Known rows, with every step that occurs
bininit-fogik-sosaz-diro-puda-gera-sifik-begiz: [-1.498 -2.525  2.627  2.551  2.623  0.174  1.933 -4.002  3.571  0.614
  2.310 -1.974 -1.930 -1.049 -0.750  3.024  2.301  1.133  1.563  4.336
  2.811 -1.072  3.430]
diro-puda-gera-sifik-bininit-fogik-sosaz: [-1.075  0.278  1.924  2.059  3.393  0.384  1.134 -0.778  4.821  0.873
  2.209 -1.428 -1.206 -1.329 -2.044  2.392  2.782  1.908  1.730  2.760
  2.509  0.590  1.694]
sosaz-diro-puda-gera-sifik-bininit: [-0.903 -1.399  1.597  2.573  2.770  0.828  1.295 -0.244  2.828 -0.655
  2.373 -1.207 -1.466 -1.553 -5.006  2.647  2.138  1.979  0.967  3.461
  2.642  0.157  2.368]
begiz-sifik-gera-puda-diro: [ 0.674  1.168 -0.201 -2.017 -0.407  0.154  1.408 -1.389  1.000 -3.150
  3.612 -1.127  0.206 -1.487 -2.754  1.869  3.549  2.396  1.032  0.814
  2.346 -2.188 -4.754]
mevi-bininit: [ 0.136 -1.108  0.609 -1.104  1.592 -0.212  1.935 -1.584 -0.478  0.980
  1.821 -0.557 -0.344 -1.205 -1.214  0.643  3.119  1.040  1.162  1.269
  1.758 -2.963 -2.187]
fogik-sosaz-diro-puda-gera-sifik-bininit: [-0.750 -0.972  1.420  2.773  3.247  0.517  1.305 -1.124  3.894 -0.830
  2.045 -1.184 -1.565 -1.212 -1.711  2.602  2.059  2.080  1.122  3.832
  1.737  0.976  2.709]
basu-begiz-sifik-gera: [-0.319 -0.101 -0.256 -1.436  0.674  0.277  2.078 -1.097  0.609 -2.050
  2.295 -0.138  0.558 -1.035 -1.990  1.039  3.633  1.469  2.042 -1.411
  1.656 -0.819  0.372]
puda-gera: [-0.193  0.340  1.014  0.018 -0.321  0.437  1.723 -0.926 -1.744  0.153
  0.895 -0.593 -0.426 -1.267 -4.110  1.098  2.941  1.189  1.315  1.782
  3.440 -1.188  0.697]
gera-sifik: [-0.622 -0.059  0.925 -0.629  1.576  1.050  1.770 -1.748  2.000 -0.033
  2.353 -0.702 -0.295 -1.583 -2.650  1.162  3.905  1.293  0.989  0.330
  2.981 -1.507 -2.114]
mevi-bininit-fogik-sosaz: [-0.513 -1.299  1.991 -1.426  1.984 -0.552  1.709 -1.904  1.097  1.324
  1.978 -1.079 -0.895 -0.995  2.099  0.914  3.523  0.882  1.469  1.590
  2.032 -2.370 -0.871]
mevi-bininit-sifik-gera-puda-diro-sosaz-fogik: [ 0.173  1.215  1.488 -0.830  1.419 -1.085  1.095 -0.327  2.423  2.563
  5.760 -1.284 -2.074 -0.709  1.491  2.228  3.586  1.668  1.123  2.164
  3.829 -4.373 -5.638]
mevi-bininit-sifik-begiz: [-0.396  0.702  0.200 -0.380  2.290 -1.548  2.473 -4.217  0.096  5.256
  1.750 -0.987 -0.895 -1.288 -1.089  1.240  3.780  0.870  1.475  1.434
  1.582 -2.799 -2.590]
fogik-sosaz-diro-puda-gera-sifik: [-0.958 -1.795  1.734  2.558  2.429  1.229  1.329 -1.031  3.379 -1.231
  1.865 -1.261 -1.324 -0.817 -1.031  2.589  1.934  1.546  0.949  3.706
  2.674 -1.275  2.272]
sifik-gera-puda-diro: [ 0.986  0.879  0.568 -0.983 -0.407 -0.467  1.320  0.194  1.484  0.244
  4.085 -1.185 -0.201 -1.404 -3.215  1.728  2.833  2.054  1.299  1.832
  3.497 -2.180 -4.509]
gera-sifik-bininit-fogik-sosaz-diro: [-1.600 -1.208  3.031 -0.495  2.570 -0.021  1.372 -1.780  3.876 -0.288
  2.852 -1.496 -1.996 -1.684  0.588  1.991  4.155  1.424  1.083  1.899
  2.630  1.624  1.615]
basu-begiz-sifik-gera-puda-diro: [ 0.006  0.767 -0.246 -1.510 -1.151  0.668  1.502 -0.433  0.359 -2.173
  3.716 -0.674  0.538 -0.578 -2.809  2.039  3.892  2.299  1.655 -1.322
  2.801 -1.620 -3.446]
gera-puda: [-0.327  0.506  0.880 -0.642 -1.025  0.279  1.576 -1.241 -1.385  0.120
  2.268 -1.062  0.208 -1.426 -3.265  1.170  3.841  1.425  1.507  1.244
  3.249 -1.583 -0.398]
basu-begiz-sifik: [-1.421 -0.208  0.234 -1.414  0.245  1.223  2.091 -2.249 -1.701 -2.324
  0.954 -0.200  0.600 -0.884 -1.935  0.927  4.318  1.318  1.615 -1.940
  2.020 -0.389 -0.220]
fogik-sosaz-diro-puda: [-0.877 -2.279  2.023  1.344  3.198  0.031  1.841 -1.437  1.936 -1.041
  1.456 -1.342 -0.812 -1.378  0.985  1.759  1.606  1.219  1.205  4.059
  2.007 -0.596  1.103]
bininit-mevi: [-0.863 -0.252  1.097 -1.266  1.953 -0.096  1.819  0.146  0.232  0.602
  1.393 -1.007 -0.260 -1.420 -2.720  3.273  3.157  1.194  0.838  1.578
  2.783 -1.210 -0.583]
fogik-sosaz: [-0.259  0.398  0.884 -0.501  1.411 -0.076  1.938 -2.400  0.486 -0.114
  1.152 -0.671 -0.237 -1.360  0.884  0.639  3.191  1.198  1.455  1.702
  1.987 -0.115 -0.976]
begiz-sifik-gera-puda-diro-sosaz-fogik: [ 0.049  0.532  0.893 -1.933  0.354  0.140  1.374 -2.666  0.986 -4.581
  4.986 -1.116 -1.037 -1.318  0.897  1.863  3.607  2.139  1.188  1.752
  3.065 -1.994 -4.405]
diro-sosaz: [-0.249  0.762  1.081 -1.161  1.867  0.100  1.674 -2.411 -0.335 -1.478
  1.068 -0.920 -0.238 -1.545  0.388  0.705  3.303  0.451  1.279  1.865
  2.647 -0.674 -0.656]
begiz-sifik: [-0.777  0.188  0.332 -1.820  1.031  0.693  2.041 -3.240 -0.985 -3.120
  0.954 -0.643  0.310 -1.762 -1.909  0.813  3.934  1.453  0.983  0.235
  1.692 -0.916 -1.532]
diro-puda-gera: [-0.307 -0.453  1.016  1.932  1.625  0.503  1.721 -0.310 -0.015  0.159
  0.964 -0.946 -0.230 -1.299 -4.563  1.600  1.610  1.385  1.503  3.173
  3.117 -1.809  0.846]
basu-begiz-sifik-bininit-mevi: [-1.701  0.480 -0.089 -1.683  1.945  0.291  1.899 -0.500 -0.273 -1.370
  1.157 -0.456  0.231 -0.993 -2.875  3.586  4.419  1.983  1.396 -1.434
  1.195  1.625  0.781]
bininit-fogik: [-1.126 -0.751  2.611 -1.477  0.940  0.021  1.827 -0.926 -0.056  0.738
  1.783 -1.255 -0.633 -1.761 -2.253  0.977  3.663  0.751  1.415  1.205
  3.940 -1.187 -0.325]

Rows
[ 0.770  0.713  0.391 -0.758 -0.602 -0.729  1.581 -0.190  0.879  0.371
  3.531 -0.976  0.167 -1.600 -3.257  1.239  3.139  1.633  1.922  1.622
  2.782 -2.058  0.056] : sifik-gera-puda
[ 0.771  1.855  0.337 -0.929  0.611 -1.047  1.082  0.942  2.408  4.038
  4.407 -1.305 -0.853 -0.904 -2.188  2.193  3.498  1.916  0.956  1.218
  3.105 -4.523 -6.115] : mevi-bininit-sifik-gera-puda-diro
[-0.665 -1.852  1.944  2.353  1.874  0.306  1.631 -0.933  0.791 -1.051
  0.878 -1.244 -1.147 -0.990 -0.830  2.090  1.208  1.285  1.257  4.567
  2.509 -0.779  3.139] : fogik-sosaz-diro-puda-gera
[-1.688 -2.066  3.011  1.304  4.507  0.136  1.328 -1.099  5.604 -0.156
  2.972 -1.842 -1.726 -1.729  0.120  2.542  2.807  1.607  1.238  3.316
  2.283  0.943  1.604] : gera-sifik-bininit-fogik-sosaz-diro-puda
[-0.337  2.241  1.911 -0.497  0.800 -0.784  1.116 -0.222  2.275  1.745
  5.308 -1.486 -1.886 -1.159  0.230  2.262  3.716  1.682  1.222  2.183
  4.852 -2.396 -4.625] : bininit-sifik-gera-puda-diro-sosaz-fogik
[ 0.458  3.670  0.840 -0.824  0.949 -0.873  0.852  0.023  2.556  1.576
  3.665 -1.687 -0.737 -1.189 -0.624  2.214  3.663  1.344  1.080  1.836
  3.875 -2.278 -4.616] : bininit-sifik-gera-puda-diro-sosaz
[-1.696 -2.411  3.301  1.990  2.395  1.139  1.202 -0.592  3.819 -0.605
  2.204 -1.799 -1.775 -0.917 -0.841  2.882  2.367  1.220  1.044  3.606
  3.675 -1.540  3.180] : bininit-fogik-sosaz-diro-puda-gera-sifik
[-0.278  1.256  0.482  0.567  1.009  0.603  1.368 -1.148  1.459  0.354
  2.035 -0.577 -0.862 -1.540 -4.995  1.583  3.716  1.913  1.222  1.000
  2.638  0.638  0.386] : puda-gera-sifik-bininit
[ 0.383  1.003 -0.401 -1.659 -0.590 -0.153  1.641 -1.835  0.494 -2.956
  3.140 -0.930  0.562 -1.679 -2.866  1.344  3.745  1.962  1.634  0.623
  1.663 -1.933 -0.217] : begiz-sifik-gera-puda
[-0.714 -1.481  1.979 -0.498  1.208 -0.135  1.917 -2.141  0.195 -1.219
  1.386 -1.001 -1.048 -1.360  1.385  1.189  2.924  0.984  1.029  2.704
  2.333  0.059  1.096] : fogik-sosaz-diro
[-1.082 -2.228  1.919  2.272  2.015  1.535  1.398 -0.331  2.283 -1.033
  2.099 -1.273 -1.199 -1.161 -4.373  2.615  1.948  1.440  0.792  3.263
  3.481 -2.157  1.859] : sosaz-diro-puda-gera-sifik
[-0.626  0.081  2.166 -0.838 -0.072  0.658  1.349 -1.991 -0.760 -1.545
  4.078 -1.237 -1.365 -1.055  0.486  1.667  3.730  1.623  1.054  2.239
  4.652 -1.593 -4.570] : gera-puda-diro-sosaz-fogik
[ 0.323  0.333 -0.207 -1.949  1.420 -0.288  2.025 -2.082  1.243 -2.978
  2.260 -0.571  0.237 -1.955 -1.985  0.880  3.119  1.596  1.459  0.781
  1.170 -1.353 -1.111] : begiz-sifik-gera
[-1.293 -1.059  1.441  2.453  4.184  0.280  1.121  0.559  4.802 -0.289
  2.096 -1.500 -1.707 -0.994 -1.940  5.223  1.982  2.173  0.722  4.138
  1.753  0.714  3.278] : fogik-sosaz-diro-puda-gera-sifik-bininit-mevi
[ 0.132  1.560  1.120 -1.062  0.090  0.586  1.039 -1.720 -0.543 -1.629
  2.460 -1.458 -0.241 -1.115 -0.396  1.636  3.645  1.376  0.867  1.875
  3.741 -1.498 -4.408] : gera-puda-diro-sosaz
[-0.767  1.152  0.501  0.134  1.923  0.388  1.280  0.423  2.296  0.765
  2.043 -0.834 -1.016 -1.269 -5.242  4.138  3.658  2.066  0.807  1.359
  2.576  0.337  0.792] : puda-gera-sifik-bininit-mevi
[-0.888  1.728  0.668 -0.003  1.685 -1.308  2.533 -4.253  0.041  4.430
  1.361 -1.150 -0.679 -1.749 -2.307  1.319  3.948  0.917  1.593  1.520
  2.631 -0.838 -1.541] : bininit-sifik-begiz
[-0.705  0.622  0.739 -1.091  2.669 -0.838  1.792  0.220  0.833  1.140
  1.638 -0.936 -0.527 -1.840 -3.328  3.299  3.362  1.714  1.092  1.695
  1.959  1.068 -0.220] : sifik-bininit-mevi
[-0.954 -0.714  2.167 -0.851  1.762  0.157  1.958 -2.742 -0.584 -1.392
  2.653 -0.689 -1.322 -1.512  1.384  0.683  3.380  0.814  1.425  2.133
  3.563 -0.801 -0.743] : diro-sosaz-fogik
[-0.969 -2.751  2.186  1.070  2.744  0.272  1.896 -0.650  0.768 -0.870
  1.655 -1.387 -0.738 -1.722 -2.320  1.774  1.659  1.107  0.984  3.669
  2.849 -1.445  0.770] : sosaz-diro-puda
[ 0.845  1.891 -0.160 -2.009  0.568  0.112  1.139 -2.298  1.322 -4.602
  3.324 -1.323  0.103 -1.371 -0.010  1.868  3.587  1.835  0.990  1.359
  2.113 -1.917 -4.257] : begiz-sifik-gera-puda-diro-sosaz
[-1.690 -2.030  3.140  1.898  2.787  0.692  1.158  0.288  3.274  0.003
  2.698 -1.783 -1.929 -1.653 -4.874  2.960  2.551  1.657  1.089  3.363
  3.717 -0.117  3.235] : sosaz-diro-puda-gera-sifik-bininit-fogik
[-1.268 -1.628  3.147  1.903  2.630 -0.525  1.359 -0.417  1.871 -0.100
  1.478 -1.773 -1.829 -1.414 -1.369  2.420  1.832  1.580  1.580  4.723
  2.806  1.307  4.482] : sifik-bininit-fogik-sosaz-diro-puda-gera
[-0.033  2.023  0.860 -0.564  1.871 -1.303  1.774  0.293  2.537  3.414
  2.575 -0.946 -0.575 -1.800 -2.555  1.222  3.270  1.177  1.482  1.147
  3.112 -1.720 -1.252] : bininit-sifik-gera
[-1.624 -2.948  3.536  0.877  3.157 -0.054  1.653 -0.879  2.408 -0.365
  1.788 -1.898 -1.266 -1.433  1.051  2.021  1.996  0.885  1.297  4.016
  3.059 -0.830  2.102] : bininit-fogik-sosaz-diro-puda
[ 0.966  2.630  0.386 -1.147  1.557 -1.123  0.787 -0.008  2.713  2.446
  4.098 -1.516 -0.912 -0.771  0.589  2.164  3.540  1.358  0.998  1.810
  2.896 -4.258 -5.602] : mevi-bininit-sifik-gera-puda-diro-sosaz
